Each row comes from the steps of one walk. Every step used is in the known rows, and no mark comes twice. Write the walk behind each row, first mark first.
Known rows:
rosekop/reko/guko: [-2.894 -0.844 -0.442 -0.270 -1.759 -1.903  1.660  0.190  2.202  1.761
 -0.174 -0.726 -0.559  0.223  1.887 -1.018 -1.354 -0.743  0.078  0.703]
lomi/binok/zopa: [-0.834  1.331 -0.106 -0.291 -3.021 -0.557 -2.723  0.083  1.030  1.796
 -2.020  0.490 -0.046 -0.669  0.318 -0.550  3.282 -0.440 -0.136  0.823]
guko/zopa/rosekop: [ 1.563  3.186  0.103  0.958  3.016 -1.960 -0.021 -0.313 -0.182  0.832
  1.188  3.464 -2.243 -1.375 -0.185 -0.615 -1.868  1.142  0.364 -1.312]
binok/zopa/rosekop/reko/fisan/bunud: [-1.650  2.641  2.384  1.431 -1.561 -4.785 -1.676  0.294  3.589  4.429
 -4.475 -0.519  0.654 -0.848  1.913 -2.327  1.042  0.772  1.874 -1.803]
fisan/reko: [-0.992  0.003  1.032  0.658 -2.087  0.758  1.255  0.020  1.287 -0.291
 -2.299 -1.727  0.473 -0.038  0.539  0.121 -0.265 -0.564  0.435 -0.727]
guko/zopa/rosekop/reko/fisan: [ 0.658  3.221  0.529  0.866  0.345 -2.501 -0.727 -0.455  0.991  2.903
 -1.755 -0.453 -0.985 -1.813  1.136 -0.778 -4.006  0.674  1.620 -2.684]
bunud/fisan: [ 1.698 -0.116 -0.106 -0.518 -0.368 -1.147 -1.449  0.240  1.196 -1.308
  0.558  0.564 -0.485 -0.634  0.468  1.777 -1.188  0.553 -0.626  0.069]
guko/zopa: [ 0.321  1.102 -0.876 -0.196  1.629 -1.740  0.167 -0.073 -0.159 -0.543
  0.454  1.574 -1.239 -1.377 -0.594 -0.200 -1.369 -0.092  0.090 -0.674]
rosekop/reko/guko/zopa/fisan/bunud: [-2.726  0.925  0.531  0.529 -1.145 -7.629  1.170 -0.249 -0.138  3.578
 -0.836  3.622 -1.961 -3.372  1.354 -3.054 -1.659 -0.505  1.348 -0.981]
zopa/rosekop: [ 1.335  2.107  0.935  0.990  1.476 -0.199 -0.181 -0.240 -0.348  1.407
  0.648  1.833 -1.077 -0.082  0.418 -0.251 -0.505  1.232  0.194 -0.799]
fisan/reko/guko: [-3.103 -0.783  0.832  0.539 -1.457  0.319  1.392  0.250  4.559  1.004
 -0.720  0.070  0.814 -0.528  1.510 -0.381 -0.659 -0.457 -0.097  0.278]
binok/zopa: [-0.140  0.038 -0.025  0.393 -0.267 -0.993 -0.899  0.641  1.658  0.237
 -1.629 -0.621 -0.151  0.311  0.448 -0.630  2.633 -0.749  0.166  0.321]
guko/zopa/rosekop/lutab: [ 2.545  4.502 -0.265  0.464  2.996 -4.399  0.131  0.229  1.245 -0.918
 -0.254  3.122 -3.655 -1.241  0.304  0.402 -3.487  1.040  0.685 -0.740]
bunud/fisan/reko: [ 0.784  0.139  0.960  0.104 -2.653 -0.525 -0.503  0.314  2.764 -1.192
 -1.727 -1.366  0.065 -0.726  1.063  1.804 -1.491  0.112 -0.190 -0.584]
lomi/binok/zopa/fisan: [ 0.641  1.328  0.642  0.405 -3.693 -1.785 -3.540 -0.350 -1.676  3.326
 -1.987  0.507 -1.066 -2.098  0.741 -1.308  2.857 -0.442  0.810 -0.379]
guko/reko/fisan/zopa: [-1.297  0.220  0.905 -0.809 -1.334 -0.467 -0.544 -0.507  3.507  0.047
 -3.045 -1.196  0.421 -1.826  0.448  0.804  0.874  0.150  1.397 -2.677]
bunud/fisan/zopa/rosekop/reko: [ 0.362  2.796  1.281  0.324 -0.914 -3.569  1.506 -0.225  1.629 -0.615
 -1.214 -0.510 -2.266 -0.416  2.346  0.339 -1.276  0.582  1.075 -1.560]
binok/lomi: [-0.780  0.698  0.471 -0.127  0.546  0.563 -0.106 -0.289  1.319 -0.377
 -1.410 -0.068 -0.729 -0.337  0.404  0.045  0.462 -1.347 -0.028  0.559]
zopa/rosekop/lutab: [ 1.932  3.299  0.608  0.586  1.246 -2.605 -0.277  0.254  1.390 -0.428
 -0.438  1.253 -2.517  0.170  0.901  0.726 -2.358  1.202  0.552 -0.207]
fisan/reko/guko/zopa: [-2.661  0.445  0.016  0.482  0.275 -1.379  1.374  0.163  4.227  0.356
 -0.384  2.075 -0.255 -1.922  0.618 -0.644 -1.847 -0.616  0.013 -0.231]

Write each row's walk:
[-2.113  0.386  1.326  0.307  0.446  0.179 -0.305 -0.537  3.510 -0.312
 -1.881 -1.383  1.837 -1.392  0.799 -0.751  0.552  0.284  1.577 -1.324] -> reko/fisan/zopa
[-0.693  3.785  0.643  0.992  1.746 -3.969  1.279  0.386  5.875  0.071
 -0.940  3.056 -2.802 -1.745  1.801  0.126 -4.093  0.685  0.562 -0.426] -> fisan/reko/guko/zopa/rosekop/lutab
[ 1.671  3.962  1.163  0.165  1.587 -4.274  0.105  0.170  3.810 -3.012
 -0.863  1.745 -3.008 -0.873  1.908  1.814 -1.890  1.804  0.802 -0.714] -> bunud/fisan/zopa/rosekop/lutab
[-0.295  0.617  1.848  0.953 -0.828 -3.905 -0.521 -0.368 -1.929  2.264
 -1.088  2.546 -0.136 -2.118  0.150 -1.803  1.080  0.446  0.984 -1.123] -> zopa/fisan/bunud
[-3.495  1.805  1.304  0.666  0.134 -2.709  3.108 -0.349  3.135  1.599
 -0.290  0.963 -1.679 -0.348  2.688 -1.890 -0.457  0.371  1.211 -0.676] -> fisan/zopa/rosekop/reko/guko
[ 0.262  2.065  1.453  0.948 -1.641 -0.896 -0.842 -0.425  1.043  3.406
 -1.795 -2.323  0.133 -0.440  1.672 -0.609 -2.779  0.897  1.548 -2.081] -> zopa/rosekop/reko/fisan
[-1.834  0.758  0.818  0.802  1.295 -5.947 -0.145 -0.188  0.607  2.759
  0.914  5.852 -1.262 -3.967  0.311 -2.749 -0.334  0.529  0.632 -0.713] -> reko/guko/zopa/fisan/bunud
[-1.224  0.167  1.312 -0.827 -1.952 -2.753 -2.190 -0.036  3.124  2.363
 -2.911  1.007  1.360 -2.079 -0.208  0.233  0.535  0.891  0.691 -2.337] -> guko/reko/fisan/bunud
[ 1.216  0.184  0.597  1.232 -0.903 -1.742 -1.729  0.085 -1.214  1.807
 -1.888 -0.302 -1.124 -1.029  0.850 -1.333  2.409 -0.784  1.206 -0.793] -> binok/zopa/fisan
[-2.390  0.356 -1.230 -0.458 -0.506 -3.541  1.684  0.192  1.695  1.009
  0.262  1.039 -1.582 -1.213  1.231 -1.436 -2.727 -0.980  0.263  0.073] -> rosekop/reko/guko/zopa
[-0.892  2.691  2.353  1.242  1.763 -0.063 -0.617 -0.841  3.115  0.943
 -1.286  0.611  0.744 -1.500  1.113 -0.964  0.047  1.644  1.718 -2.096] -> reko/fisan/zopa/rosekop
[ 0.248  3.420  0.859  0.615 -1.793 -0.550 -2.920 -0.136  0.931  3.077
 -1.280  2.195 -1.043 -0.869  0.688 -0.815  2.599  0.946  0.032 -0.068] -> lomi/binok/zopa/rosekop
[ 0.301  2.532  0.829  0.952  1.154 -2.653 -0.316  0.279  5.053  0.726
  0.870  3.837 -1.729 -2.646  1.561  0.855 -3.613  1.427 -0.403 -1.122] -> bunud/fisan/reko/guko/zopa/rosekop
[ 0.857  3.227 -0.209  0.674  0.663 -3.610  1.287 -0.252 -1.190  1.659
 -0.581  0.921 -2.921 -0.738  0.859 -0.943 -3.051 -0.008  0.993 -1.629] -> guko/zopa/rosekop/reko
[-1.750  0.470  1.808  0.375 -0.352 -1.766 -1.894 -0.057  2.995  2.261
 -1.766  0.814  2.703 -1.654 -0.028 -1.097  0.523  1.155  0.765 -0.983] -> reko/fisan/bunud
[-1.073  0.188 -0.513  0.300 -1.089 -4.946  0.852 -0.370 -0.916  2.570
  0.018  1.123 -2.592 -2.583  1.680 -2.036 -2.911 -1.112  1.245 -1.202] -> rosekop/reko/guko/zopa/fisan
[-1.273  2.551  0.957  1.385  1.733 -1.390  1.252 -0.026  4.268  1.893
  0.455  3.616 -1.395 -1.935  1.040 -0.989 -2.438  0.753  0.214 -1.118] -> fisan/reko/guko/zopa/rosekop
[-2.768  0.657  1.166  0.002 -2.168 -1.591  1.141 -0.497  2.814  0.310
 -3.663 -3.744  1.015 -0.862  1.726 -1.151 -0.406 -0.539  2.155 -1.671] -> rosekop/reko/fisan/zopa
[-1.868  1.343  0.425  0.983 -0.618 -2.911  0.328  0.563  3.329  3.463
 -0.902  0.594 -1.808  0.431  2.676 -1.930  0.586 -0.290  0.659  0.162] -> binok/zopa/rosekop/reko/guko
[-1.649 -0.662  1.642  1.362 -2.093 -0.527  0.462 -0.307  1.760  2.645
 -0.974  0.410 -0.164 -2.096  1.830 -1.128 -0.795 -0.269  0.899 -0.877] -> zopa/fisan/reko/guko
[-0.153  0.212 -0.319  0.682  1.583 -2.859 -0.476 -0.348 -0.204  2.181
  1.726  3.674 -1.899 -3.201  0.637 -1.576 -1.747 -0.080  0.568 -0.734] -> reko/guko/zopa/fisan
[-1.328  2.728  1.356  0.800 -0.520 -2.555  3.002 -0.556  0.185  0.594
 -1.966 -0.565 -2.060  0.138  1.963 -1.445 -0.080  0.005  1.656 -1.560] -> fisan/zopa/rosekop/reko
[-1.690  1.234  0.554  0.589 -0.500 -2.079  1.407 -0.005  1.959  3.098
  0.722  1.076 -1.579  0.156  2.198 -1.273 -2.005  0.503  0.421 -0.125] -> zopa/rosekop/reko/guko
